What can hang from each mark:
W: S U
S: T
G: U
Q: B U
T: K S
B: Q
U: G Q W

Each row was made from one small tree. The marks that hang from a mark follow it in brackets, in alphabetical order. Every link used is in the known rows. Write each row's tree.
In the rows, zero is written as 128.
Known rows:
B[Q[U[G W[S]]]]: 103; 81; 136; 189; 158; 101; 97; 136; 135; 130; 173; 140; 123; 168; 100; 131; 103; 137; 64
W[S U[G]]: 98; 79; 74; 140; 179; 118; 105; 168; 118; 126; 146; 76; 134; 187; 109; 214; 152; 93; 48
G[U[Q W]]: 107; 144; 147; 136; 158; 101; 138; 111; 74; 134; 118; 69; 101; 144; 89; 142; 108; 168; 127
W[S]: 104; 126; 111; 142; 167; 112; 104; 138; 125; 124; 175; 68; 109; 162; 91; 180; 116; 131; 111
U[G Q[B] W]: 61; 142; 126; 91; 115; 113; 125; 74; 148; 144; 83; 96; 137; 156; 120; 142; 111; 173; 89
U[Q W]: 79; 121; 142; 96; 128; 101; 141; 125; 132; 138; 117; 104; 125; 153; 123; 144; 98; 165; 112
U[G Q]: 99; 73; 106; 134; 157; 131; 128; 85; 172; 142; 66; 38; 132; 165; 129; 173; 137; 136; 67
G[U[Q[B] W[S]]]: 87; 215; 130; 116; 137; 98; 108; 127; 88; 127; 166; 72; 102; 147; 21; 141; 123; 181; 136
W[U[Q]]: 93; 115; 93; 64; 155; 129; 145; 150; 148; 142; 132; 73; 124; 168; 103; 202; 139; 134; 84
U[G W]: 86; 76; 135; 156; 144; 103; 116; 91; 96; 133; 96; 110; 128; 163; 166; 149; 91; 134; 79
G[U]: 129; 143; 129; 184; 190; 121; 121; 79; 68; 129; 137; 39; 86; 145; 91; 176; 102; 133; 126
S[T]: 118; 120; 110; 98; 181; 98; 81; 86; 56; 130; 156; 87; 113; 164; 129; 179; 85; 149; 115
B[Q[U[G]]]: 118; 64; 126; 183; 178; 133; 117; 72; 164; 141; 131; 95; 114; 160; 116; 155; 100; 126; 62
Q[U]: 108; 147; 126; 171; 178; 121; 90; 104; 113; 134; 177; 109; 119; 145; 114; 133; 81; 122; 114
U[W]: 83; 117; 146; 130; 138; 96; 125; 104; 87; 132; 138; 124; 116; 155; 148; 150; 74; 147; 125
Q[B U[G W]]: 72; 174; 139; 163; 147; 111; 77; 66; 101; 137; 149; 153; 139; 146; 131; 106; 69; 142; 102
T[K S]: 72; 178; 137; 242; 162; 149; 68; 135; 141; 138; 106; 117; 119; 145; 117; 156; 75; 106; 92
G[U[Q]]: 126; 142; 123; 143; 175; 126; 137; 89; 110; 136; 115; 16; 95; 144; 70; 167; 126; 151; 119
S[T[K]]: 96; 166; 115; 173; 183; 106; 61; 87; 58; 140; 153; 78; 106; 164; 128; 128; 74; 142; 100
U[Q[B]]: 81; 178; 117; 69; 131; 132; 127; 74; 178; 143; 127; 63; 114; 147; 81; 167; 112; 174; 133

Which tree is each row?
109; 153; 132; 149; 156; 92; 118; 161; 78; 123; 159; 60; 104; 153; 54; 141; 132; 160; 122 -> G[U[Q W[S]]]
96; 84; 69; 104; 167; 123; 119; 181; 160; 134; 127; 51; 144; 187; 87; 213; 179; 112; 38 -> W[S U[G Q]]
97; 92; 105; 95; 155; 71; 65; 155; 73; 128; 128; 99; 151; 185; 109; 154; 130; 160; 69 -> U[G Q W[S[T]]]
82; 138; 117; 220; 169; 74; 33; 139; 34; 131; 146; 110; 131; 183; 130; 104; 95; 139; 54 -> U[G W[S[T[K]]]]
100; 110; 163; 144; 144; 103; 126; 108; 127; 134; 180; 170; 102; 150; 112; 121; 66; 157; 110 -> B[Q[U[W]]]
79; 144; 65; 74; 146; 130; 109; 151; 173; 137; 134; 59; 140; 181; 60; 205; 170; 136; 56 -> W[S U[G Q[B]]]
116; 126; 137; 111; 171; 71; 63; 153; 53; 124; 236; 167; 115; 169; 74; 123; 77; 166; 105 -> B[Q[U[W[S[T]]]]]
101; 68; 149; 177; 157; 110; 119; 88; 134; 139; 134; 151; 121; 158; 136; 128; 82; 141; 69 -> B[Q[U[G W]]]
115; 87; 60; 99; 200; 95; 62; 165; 47; 124; 165; 83; 136; 198; 109; 212; 139; 107; 46 -> W[S[T] U[G]]
77; 131; 78; 65; 145; 139; 130; 93; 170; 145; 96; 70; 136; 171; 98; 200; 150; 141; 63 -> W[U[G Q[B]]]
87; 112; 140; 200; 161; 104; 87; 104; 86; 135; 133; 147; 142; 153; 154; 114; 79; 120; 85 -> Q[U[G W]]
76; 181; 126; 172; 144; 99; 53; 120; 100; 127; 182; 145; 141; 155; 91; 112; 90; 137; 97 -> Q[B U[G W[S]]]
98; 135; 114; 62; 151; 69; 75; 173; 68; 127; 170; 110; 133; 173; 90; 142; 115; 176; 105 -> U[Q W[S[T]]]
101; 123; 149; 154; 151; 94; 104; 157; 128; 127; 221; 155; 107; 158; 76; 128; 85; 151; 103 -> B[Q[U[W[S]]]]
77; 187; 76; 36; 140; 127; 121; 165; 163; 134; 180; 80; 123; 169; 41; 197; 153; 153; 94 -> W[S U[Q[B]]]
104; 203; 120; 113; 160; 133; 128; 60; 121; 139; 126; 29; 92; 138; 44; 166; 121; 172; 140 -> G[U[Q[B]]]
91; 169; 114; 172; 168; 131; 71; 54; 135; 141; 144; 98; 130; 148; 113; 132; 89; 127; 99 -> Q[B U[G]]
